Each row comes from the steps of one walk. Every step used is in the known rows, and no mark comes twice. Write the walk behind each row, first mark first.
Known rows:
S, M, J, R, V, K: [ 11  12  24  41 -12  53   5  -8  15 -37  23 -44  -2  55  46 -23  -8  19
 -15 -41  15  26  21  40  44  20 -22  -5  -9   9   7 -36  16  11  17   6
  -6  -3  20  -6 -13]
K, S, F, V, R: [ 47  19   6  34 -14  30  20 -22   6 -31   4 -23  20  22   8 -18  -2  -3
  -1   2  29  21 -17  48  38  22   0  -8   8   3 -19 -19 -29  -6   5   6
 -37  23  74  23  22]
U, N, K, S, B: [ 34  32  16   6 -15   4  -6   1  17 -32  23 -54  20  18  18 -23 -31  49
  -3  31  17  12  -5  36  30  13 -38   0  23   5  33 -39  -5  -1  27 -28
 -43  11  47  12  14]
K, S: [ 25  31  20  24 -10  23 -10 -16   3 -34 -11 -47  24  18   1   1  -9  35
  -7  15  24  16  -4  35  22  22 -19   1  17  -3  -3 -37 -19  -7  28 -10
 -34   9  47  10  20]
R, V, K, S, U, J, F, N: [ 33  21  -5  29  -6  19 -42 -31  10 -33 -22 -59  34  33  49 -12 -36 -31
  -8  -7  29  20 -30  40  16  17  -7 -17  20 -21  20 -36 -12  11  19 -12
  -8  10  -4  -2 -37]
V, K: [ 17   9  16  21  -2  50   2  -8  -3 -27  16 -38   0  14  38 -13 -10   9
   3   1  18   3   1  37  24  15   9 -13   3  -5  19 -39 -11  -6  12   3
 -19   7  31  -8   0]
F, N, M, J: [ 39  28  19  31   9  32  31 -32   8 -37  28 -30  23   7  -4 -22 -18  28
  -1  -9  25  31  -4  29  49  22 -14  -3   2 -24 -13 -31  22   3   0 -12
 -26   2  -2  10 -39]
R, V, K, S, M, J: [ 40  29  26  26 -12  28   9  -3  17 -40  21 -49  12  53  14 -27 -19  20
 -16 -25  22  22  18  41  47  20 -43  -3  14  13  13 -37  10   9  19   3
 -17  -1  34   5 -13]
R, V, K, S, U: [ 31   8  14  44  -5  33 -33 -20   5 -32 -16 -60  10  38  32 -15 -23  -4
  -4  24  29  21   6  38  23  24  -9  -7  22  17  17 -37 -16  10  27  10
 -28  18  41 -10   6]
F, N, K, S: [ 43  31  12  17  -4  20 -18 -20   5 -32  10 -44  21  11  15 -19 -32   8
  14   3  26  16   6  36  19  16 -14 -13  19   1   2 -38  -9  12  20 -22
 -34  19  44  13  10]
J, M: [ 10  28   6  35  -4  29  15 -19   2 -34   8 -34  15  23   2  -1  -7  42
 -13 -17  20   6   5  22  26  23  -9   4  -1 -10 -18 -31  -8 -11  25 -24
 -21  -8  46  13 -46]
S, U, J: [ 18  20  26  26   2   3   6 -28  11 -26  -6 -54  20  13  36 -18 -20  18
  -8  38  23   1 -28  25  19  19 -10  -7  14 -28   4 -31 -25  -8  28 -12
 -12  25   9  -3  -8]
M, N, U, J, F, V, K, S: [ 32  16  -7  24 -12  27 -23 -21   9 -24  -3 -64  35  22  47 -15 -20  -7
   0  14  28  18 -22  45   0  11  -4 -17  10 -31  10 -26 -44 -32   5 -15
 -12  23  38  11 -15]
P, J, R, V, K: [ -1   5  18  60  -8  75 -14 -16   1 -30 -16 -52  -1  44  47  -2  -9  17
  -1 -71  14  14   9  42  39  20  -2  -3  -6   9  22 -39 -12   8   6   2
  -4 -12  25  -6   4]
N, M, J, F, V, R: [ 64  16  19  30   0  43  41 -16   2 -29  35 -19  19  -2  18   4   1  27
  -2 -29  21  22 -24  47  42  21   0 -19  -6 -11 -12 -18  -2 -24 -16  12
 -27   9  30  14 -42]
J, R, V, K, S, F, N: [ 15  20  -9  47 -16  44 -29 -38  14 -44 -15 -40  23  51  20 -30 -23 -26
  -7 -15  27  42   8  45  31  21  -5   1   5  -2 -12 -33   3  32  21 -18
 -19  10  37   6  19]
M, J, F: [ 33  35  43   1   6  21  30 -24   6 -37  20 -32  40   8  27  11 -21  46
 -15 -24  17  15 -24  39  39  13 -21  -9   7 -31 -10 -29   2 -14   8  -9
  -7   4   7   8 -14]
F, V: [ 14  11  21  37  -5  28  15 -37   3 -29 -14 -35  11  15  35  -5  -3  17
   8  17  20  16 -32  31  43  25  -9  -2   3 -21 -14 -20  -8 -10   2  11
 -23  12  40  19   0]
F, J, R, V: [-15  15  24  59 -14  29  -7 -31   7 -38 -24 -47  16  39  22   0   2  45
 -13 -58  20  17   0  37  48  31  -3   9  -6  -2 -15 -33   7  17  22 -14
  -7   4   4  16   4]
U, J, F, N, M, S, K: [ 45  56  16  10   0  30 -25 -38   9 -24  -6 -50  21 -11  12  -1 -27  30
   1  47  19  19   0  25  28  12   0 -14   6 -37  16 -33  18  24 -20 -23
 -19  31 -19  12 -49]
F, N, M: [ 33  21  -2  38   2  38   3 -34   3 -36  10 -29   7  -4  -2 -10 -11  14
   4  12  22  22   0  26  35  22   7   0   2 -28 -11 -31  21   4   5 -18
 -33   2   9   9 -25]
M, N, U, S: [  9  26  20   3   9  31  -4 -45  13 -27  -8 -42  32   0  28 -25 -27  20
 -18 -14  29  35  18  29   2  14  -4  -4   1 -19 -26 -29  -2 -10  22 -12
  -9  25  20  19  22]
N, M, S, F: [ 36  42  10  26  -3  40   8 -35  10 -40  15 -32   6  -1 -12 -10 -21  18
  -6  83  23  20  23  29  32  21  -2   5   6 -29 -15 -25  15  19  -4 -27
 -27  31  44  19   7]
F, J, R: [ -1  15  14  46  -9  23   6 -24   3 -42  -2 -45  20  12  22 -12   2  53
  -5 -48  18  17   0  36  33  24  -7  -3  -3 -12 -22 -35 -14   2  21 -32
 -16  12   6  16   7]
U, J, F, N, M: [ 45  29  -3  22  -2  26  -2 -31   8 -36   6 -38  17  -9   6   2 -15  12
  -5   8  20   9 -23  31  20  16   4  -6   1 -54  -3 -30  13  -6   4 -32
 -17   3  -9   8 -44]
M, N, U, J, R, V, K, S: [ -8  17   3  46 -20  44 -36 -12  15 -23 -13 -71  27  54  36 -16 -13   7
 -16  -4  28  29  12  40   3  18  -2  -3  -3  -2  13 -36 -28 -11  26 -18
  -8  17  33  -1  -2]
K, S, F, N, U, J: [ 39  34  -7  20  -9   4 -11 -39  14 -30   2 -58  41  21  18 -21 -40 -17
  -5  32  33  23 -13  35  10  10  -8   4  15 -31 -15 -31 -11   9  30 -44
  -4  39  24  15  24]
S, U, J, M, N: [-11  30   4  39   5   5  19 -31  16 -32   1 -45  35  28  18 -43 -13  29
 -21  -5  27   6  -5  18  18  22 -10  -7   5 -41 -12 -23 -43 -32  22 -32
 -19  -1  18  13 -72]
K, S, M, N: [  5  39   6  20  -9   9   8 -16  21 -41  10 -36  24  26  10 -40  -6  32
 -19   0  23  15  21  31  30  19 -34  -2  18 -30  -7 -27 -19 -22  19 -23
 -38  -4  34  23  -7]
R, V, K, S, F, J, M: [ 36  26 -10  53 -18  24  -6 -22   6 -46  -3 -49  19  49 -24 -26 -12  12
 -15 -56  32  -3  27  42  38  27  -2   9  12   6 -16 -34 -16  17  23 -40
 -13   3  55  23 -29]
K, V, R: [ 52  15  24  20  -1  14  26  -4   2 -32  11 -20  10  23  28  25  -5  22
  -6 -13  28   3   6  45  24  21  22 -12   2  10   7 -31  -5 -19  -8  18
 -32  21  40   2 -10]
F, N, U, S, B: [ 17  22   0   0   1  26  -8 -35  14 -33  -4 -44  28  10  39 -30 -46  19
  -6 -12  22  46  -4  26  25  12 -27   6   9  -1  -5 -36  28  23  23 -14
 -19  30   3  13  15]
R, V: [ -5  22  37  35  -7  33   1 -30   5 -28 -23 -39  10  35  21  11 -10  27
 -12  -2  20   9  -5  30  49  27  -3  11   2  -7   2 -30  17   8  21  10
 -12   0  23  10   6]

Write each row's walk:
[ 72  35  -5  17   3  15  15 -14  10 -38  40 -17  13  26  23  -6 -40 -13
   3   1  33  14  39  42  18  19  19 -20   3  16  -7 -26   1  13 -22 -18
 -30  40  57  19 -53] : J, M, S, F, N, K, V, R
[ 63  19  -9  19 -18  28 -17  -8  12 -41  12 -46   0  23  36 -13 -11  -2
  -2   2  17  13  -3  46  23  15 -34 -14  18 -12   7 -29 -11  -9  11  -6
 -27   5  52  10  -7] : J, F, V, K, S, M
[ 72  24  24  -6   2   6  24  -7  22 -37  31 -16  -2  14  32 -25 -19  11
 -10 -40  28   2  45  46  11  15   5 -26   5  10   0 -28   0 -18  -9   8
 -33  30  44  14 -13] : U, S, M, N, K, V, R
[ 60  46  20  12  -3   0 -14 -30  11 -25  -7 -64  19  32  24  26 -38  38
  -7  60  29   9  28  26   9  13   8   1   5  -2  10 -34   7   8 -17 -15
  -8  50  23   7 -50] : N, U, J, M, S, K, V
[ 45  10  13  30  -2  18  16 -23   6 -22   6 -36  25   3  59  -6  -9   0
  -2  -6  23  11 -48  43  25  18   3 -27   5 -18  -1 -17 -34 -24   2   9
 -18  24  23   8 -31] : S, U, J, F, V, R
[-21  18  31  50 -13  46  -9 -29  10 -32 -24 -41  10  43  30  12   0  38
 -16 -16  16  27  -1  32  39  28  -6  11 -12  -1 -12 -31  13  10  26   3
 -12   0  22   5  11] : J, R, V
[ 35  20  17  34   1  12 -15 -28   7 -36 -12 -54  24  15  19 -12 -21  23
  -5  40  28  24  -6  31  18  23 -22  -6  28  -1  -4 -34 -24  -1  32  -8
 -37  21  39   0  15] : K, S, U
[ 59  37  25   7  -9  16   3 -26  12 -38  14 -39  11  11  -7 -21 -27  13
   2  35  27   0  17  42  23  13  -9  -1  20 -10 -15 -31 -10   9  23 -30
 -27  37  76  13  57] : N, K, S, F
[ 66  25  40  11  -1  15  19 -11   4 -25   4 -24   8  20  22  15  -7  34
  -3  -7  26   0  13  44  34  13  28 -14   5  17  15 -33   1  -4 -18  27
 -34  33  29  -2   1] : S, K, V, R
[ 21  31  25   5   1  15  23 -17  20 -32  40 -31   1   7  34 -47 -21  24
   1  -2  18  -6  32  30  36  11 -16 -14   8 -29  -2 -25  -1 -14   9 -23
 -24  14  36  18   0] : S, M, N, K
[ 80  28  45  -8   5   5 -16 -49  13 -30 -29 -48  12  14  23  18 -32  31
  -8  17  31  15  28  36   6  10  15   0   9   4  -7 -37  26  10  -6  15
 -12  51  23   0  31] : N, U, S, K, V
[  4  28  -4  43   9  38  19 -33   6 -25  14 -52  35  20  26 -18 -28  33
  -8 -57  25  19  23  26  25  12  -9   5   2 -26 -19 -25 -27 -25   8 -43
  -4  -5  31  20 -33] : P, J, M, N, U
[ 99  27  19  -4   5  -3  37  -3  15 -41  60 -15  16  17  48  -5 -37   2
   0 -50  24   6  18  53  31   9  -3 -29   9   2   3 -29  18  -5 -21  -1
 -21  25  22   8 -39] : S, M, J, F, N, K, V, R
[ 49  23  15  20   2  12  33  -1   8 -31  38 -16  10  27  22  -5 -14  26
  -5 -38  30  -8  33  41  16  19  25 -20  -4   8   0 -26 -18 -32 -13  -5
 -36  17  60  11 -57] : J, M, N, K, V, R
[ 41   8  -4  68 -13  42 -46 -20  20 -35   4 -62  -2  27   9 -11  -4  14
 -19  42  25  36  17  40   6  27  -4  -4   4   3  17 -37  -3   3  26 -16
 -35 -12  31 -10 -14] : J, R, V, K, S, U, N, M
[ 37  30  25  17  10   9 -20 -24  16 -24  30 -53  13  -8  54 -25 -41  13
   4  73  21  18  12  32  15  16 -14 -25  18  -6  23 -32 -10  13  13 -25
 -22  20  28  11  -8] : M, S, U, N, K
[ 15  20   9  21  -3  12  10 -45  12 -22  -5 -50  40   8  59  -5 -20   8
  -3  12  23  15 -43  35  19  13  -3  -8   0 -62 -13 -13 -20 -35  -2 -17
   1  23  12  24 -19] : M, N, U, J, F, V
[ 14  20  31  48 -15  21 -32 -24  19 -29 -20 -68  10  43  30  -9 -19  27
  -9  14  24  18   2  34  15  25 -16  -3   4   7   2 -35 -14  11  36 -14
 -13  29  32  -4   8] : N, K, S, U, J, R, V
[ 16  14  11  61 -16  67 -32 -11   3 -34 -25 -63  10  53  24   2 -10  22
  -4 -59  20  23  13  45  26  23 -18  -1   7  21  24 -44 -30   7  16  -6
 -17 -10  45  -2  13] : P, J, R, V, K, S
[ 41  34   7  19 -15  11  -4  -8  15 -42  10 -44   6  23   6 -14  -8  29
 -13  11  19  14  16  33  27  18 -40   1  22  -7  -3 -35  -2  -2  30 -19
 -33   5  45  13  12] : K, S, M
[  9  27  19  29  11  23 -11 -33   6 -31  -1 -49  22   6  49 -13 -32  20
   0  70  23  34   4  23  28  24 -17 -12  18  -7   7 -30 -12  14   8  -5
 -26  31  16   7 -13] : M, S, U
[ 55  34  32  -4   6  18  22 -29  20 -36  30 -43  20  13  25 -29 -34  27
 -21 -24  22  34  22  32  25  13 -43  -3   8  -3 -26 -33  26   7  24 -11
   0  20  17  14  12] : N, U, S, M, J
[ 27  23  27  66  -8  26 -19 -30  26 -39  -3 -60  23  43   3  -7 -11  42
 -29  14  26  50   4  38  30  31 -29   6   4   4  -4 -32   7   8  27 -12
 -26  -9  19   0 -15] : K, S, U, N, M, J, R, V
[  5   8  24  33  -8  56  -8 -14   0 -25  -5 -42  -3  38  37  -2  -9   2
  -4 -11  20   3   5  37  38  21  10  -4  -1   4  23 -37   6   7  13  16
 -11   2  27  -5  -2] : R, V, K
[ 82  11  25  17   6  -7  11  -7  14 -28  36 -31   6  11  50   0 -26   2
  -3  21  29  -1  11  49  10  16  20 -27  13  15  23 -31 -11 -13  -4   6
 -32  26  43  -3  -9] : S, U, N, K, V, R
[ 38  20  -9  42  -9  20 -16  -8   7 -31   4 -65  16  35  10 -24 -18  12
 -12   9  28   5  -2  28  -2  22 -14 -12  13   0   8 -38 -45 -16  34 -30
 -20   9  45  -6 -64] : V, K, S, U, J, M
[ 32  17   9  24 -12  42 -18  -2  -1 -31   2 -49  11  22  15  -8 -11  12
  -1   9  23  10   4  41  13  19  -8 -11  15   7  19 -43 -26  -6  23  -4
 -31   9  52  -3  10] : V, K, S
[ 25  34  -6  52 -11  21  -7 -35  18 -48  19 -46  20   0  -2 -23  -5  37
 -15  20  22  31  23  39  27  25  -7   0  -1 -27 -18 -29  -2  20   4 -60
 -20  11  12  30  -2] : U, N, M, S, F, J, R
[ 47  23  -2  20 -16  30 -12   4  11 -40  21 -46  -5  26  18 -24 -11   9
  -7   5  18  11  24  39  20  16 -30  -9  19   3  14 -40 -10  -2  24 -12
 -31   4  50   2   7] : V, K, S, M
[ 15  13   4  47 -24  47 -42  -7   9 -23 -11 -76  16  50  34   3 -17   9
 -12   8  26  26   7  41   0  18  -4   0  -1  14  15 -42 -17   2  34 -14
  -4  22  39  -8  10] : N, U, J, R, V, K, S
[ 33  25  13  30 -17  40 -14 -24   9 -38 -10 -43  10  43  -2 -15 -18  -9
 -11  18  29   9  13  46  32  19  -1   6  16   0   2 -33  -7  16  22  -6
 -19  17  64   5  42] : R, V, K, S, F
[  6  30   9  64 -14  42 -12 -41  13 -46 -13 -47   9  28  -8  -6  -9  35
 -13   1  24  28  28  35  48  33  -1  14  -6 -10 -22 -27  21  36   2 -31
 -13  22  16  25  -3] : N, M, S, F, J, R, V
[ 53  11   1  56  -8  34 -37 -20  16 -32   4 -60  -2  19   2 -11 -10   4
 -15  52  28  22  12  39  14  26  -1  -4  16  -1  27 -36   0   3  21 -10
 -35 -10  32  -7 -17] : R, V, K, S, U, N, M
[ 68  29  28  19  12  10  16 -32  17 -39  33 -42  31  -8  16  -1 -22  37
 -22  20  21  25 -19  39  25  15 -19 -12  13 -39  -2 -27   8 -16  10 -23
 -18  -6  -1   2 -33] : S, U, N, M, J, F
[ 29  32  38  37 -17  28   0 -13  24 -39  16 -51   8  53  19 -14 -19  46
 -14 -27  18  30  26  39  41  23 -43   2   2  17 -11 -34  16  16  27 -11
 -16  10  39   9   7] : N, K, S, M, J, R, V
[ 29  15  -2  48 -18  31  -9 -21   8 -50   4 -49  19  24   6 -31  -4  20
  -5 -38  25  18  16  49  22  20  -5  -6   7  -3 -17 -38 -29  12  22 -40
 -19  23  40  10  34] : V, K, S, F, J, R
[ 20  24  18  17  -5  15   5 -23   7 -17   9 -61  24   9  37   3 -25  20
  -6  34  23   4 -16  28  11  10   2   1   3 -28  -2 -32  -9 -12  28 -26
   4  32  14   4   9] : N, U, J
[ 68  25 -13   8   0  25 -11 -19  11 -36  45 -53  36  18  51 -19 -48 -17
  -3 -19  25  41   9  44  17   3 -30 -16  18 -12  -3 -35  13   7  14 -30
  -3  17   9   6 -15] : V, K, S, M, J, F, N, U
[ 24  36  13  31   1  47  -5 -21   2 -31  12 -41   4  -6   2   8 -12  39
   0  70  19  25  18  23  26  26  -5  -2   2 -17   5 -32  12   8  -6 -15
 -34  20  22  15 -28] : N, M, S
[-21  33   5  36   1  24  25 -26  10 -34   7 -28  30  26   8 -26  -6  44
 -18 -29  23   9  11  21  28  23  -8  -1  -3 -32 -19 -23 -24 -29  14 -27
 -27 -16  33  22 -58] : J, M, N
[ 34  26  26   9   2   3  -2 -29   9 -32  -5 -51  30   1  44   7 -23  22
 -13  22  20  -1 -37  33  14  13  -9 -13  15 -45   4 -28 -20 -16  22 -20
  -4  21   1  -2 -15] : S, U, J, F
[ 39   9   5  36 -14  44 -17 -13  -1 -29  -9 -49   8  28  25 -13  -5   1
  10  15  24  19 -14  42  21  23 -11 -12  13   5  13 -33 -28  -9   8   9
 -33  12  60   8   3] : F, V, K, S
[ 84   7   8  38   3  34  -9 -27   8 -39  15 -55  14  11  22 -16 -23   6
   3  28  29  33 -16  44  21  21 -21 -20  20  -7   0 -27 -18 -11   0   3
 -32  21  38  -6 -29] : N, M, J, F, V, K, S, U
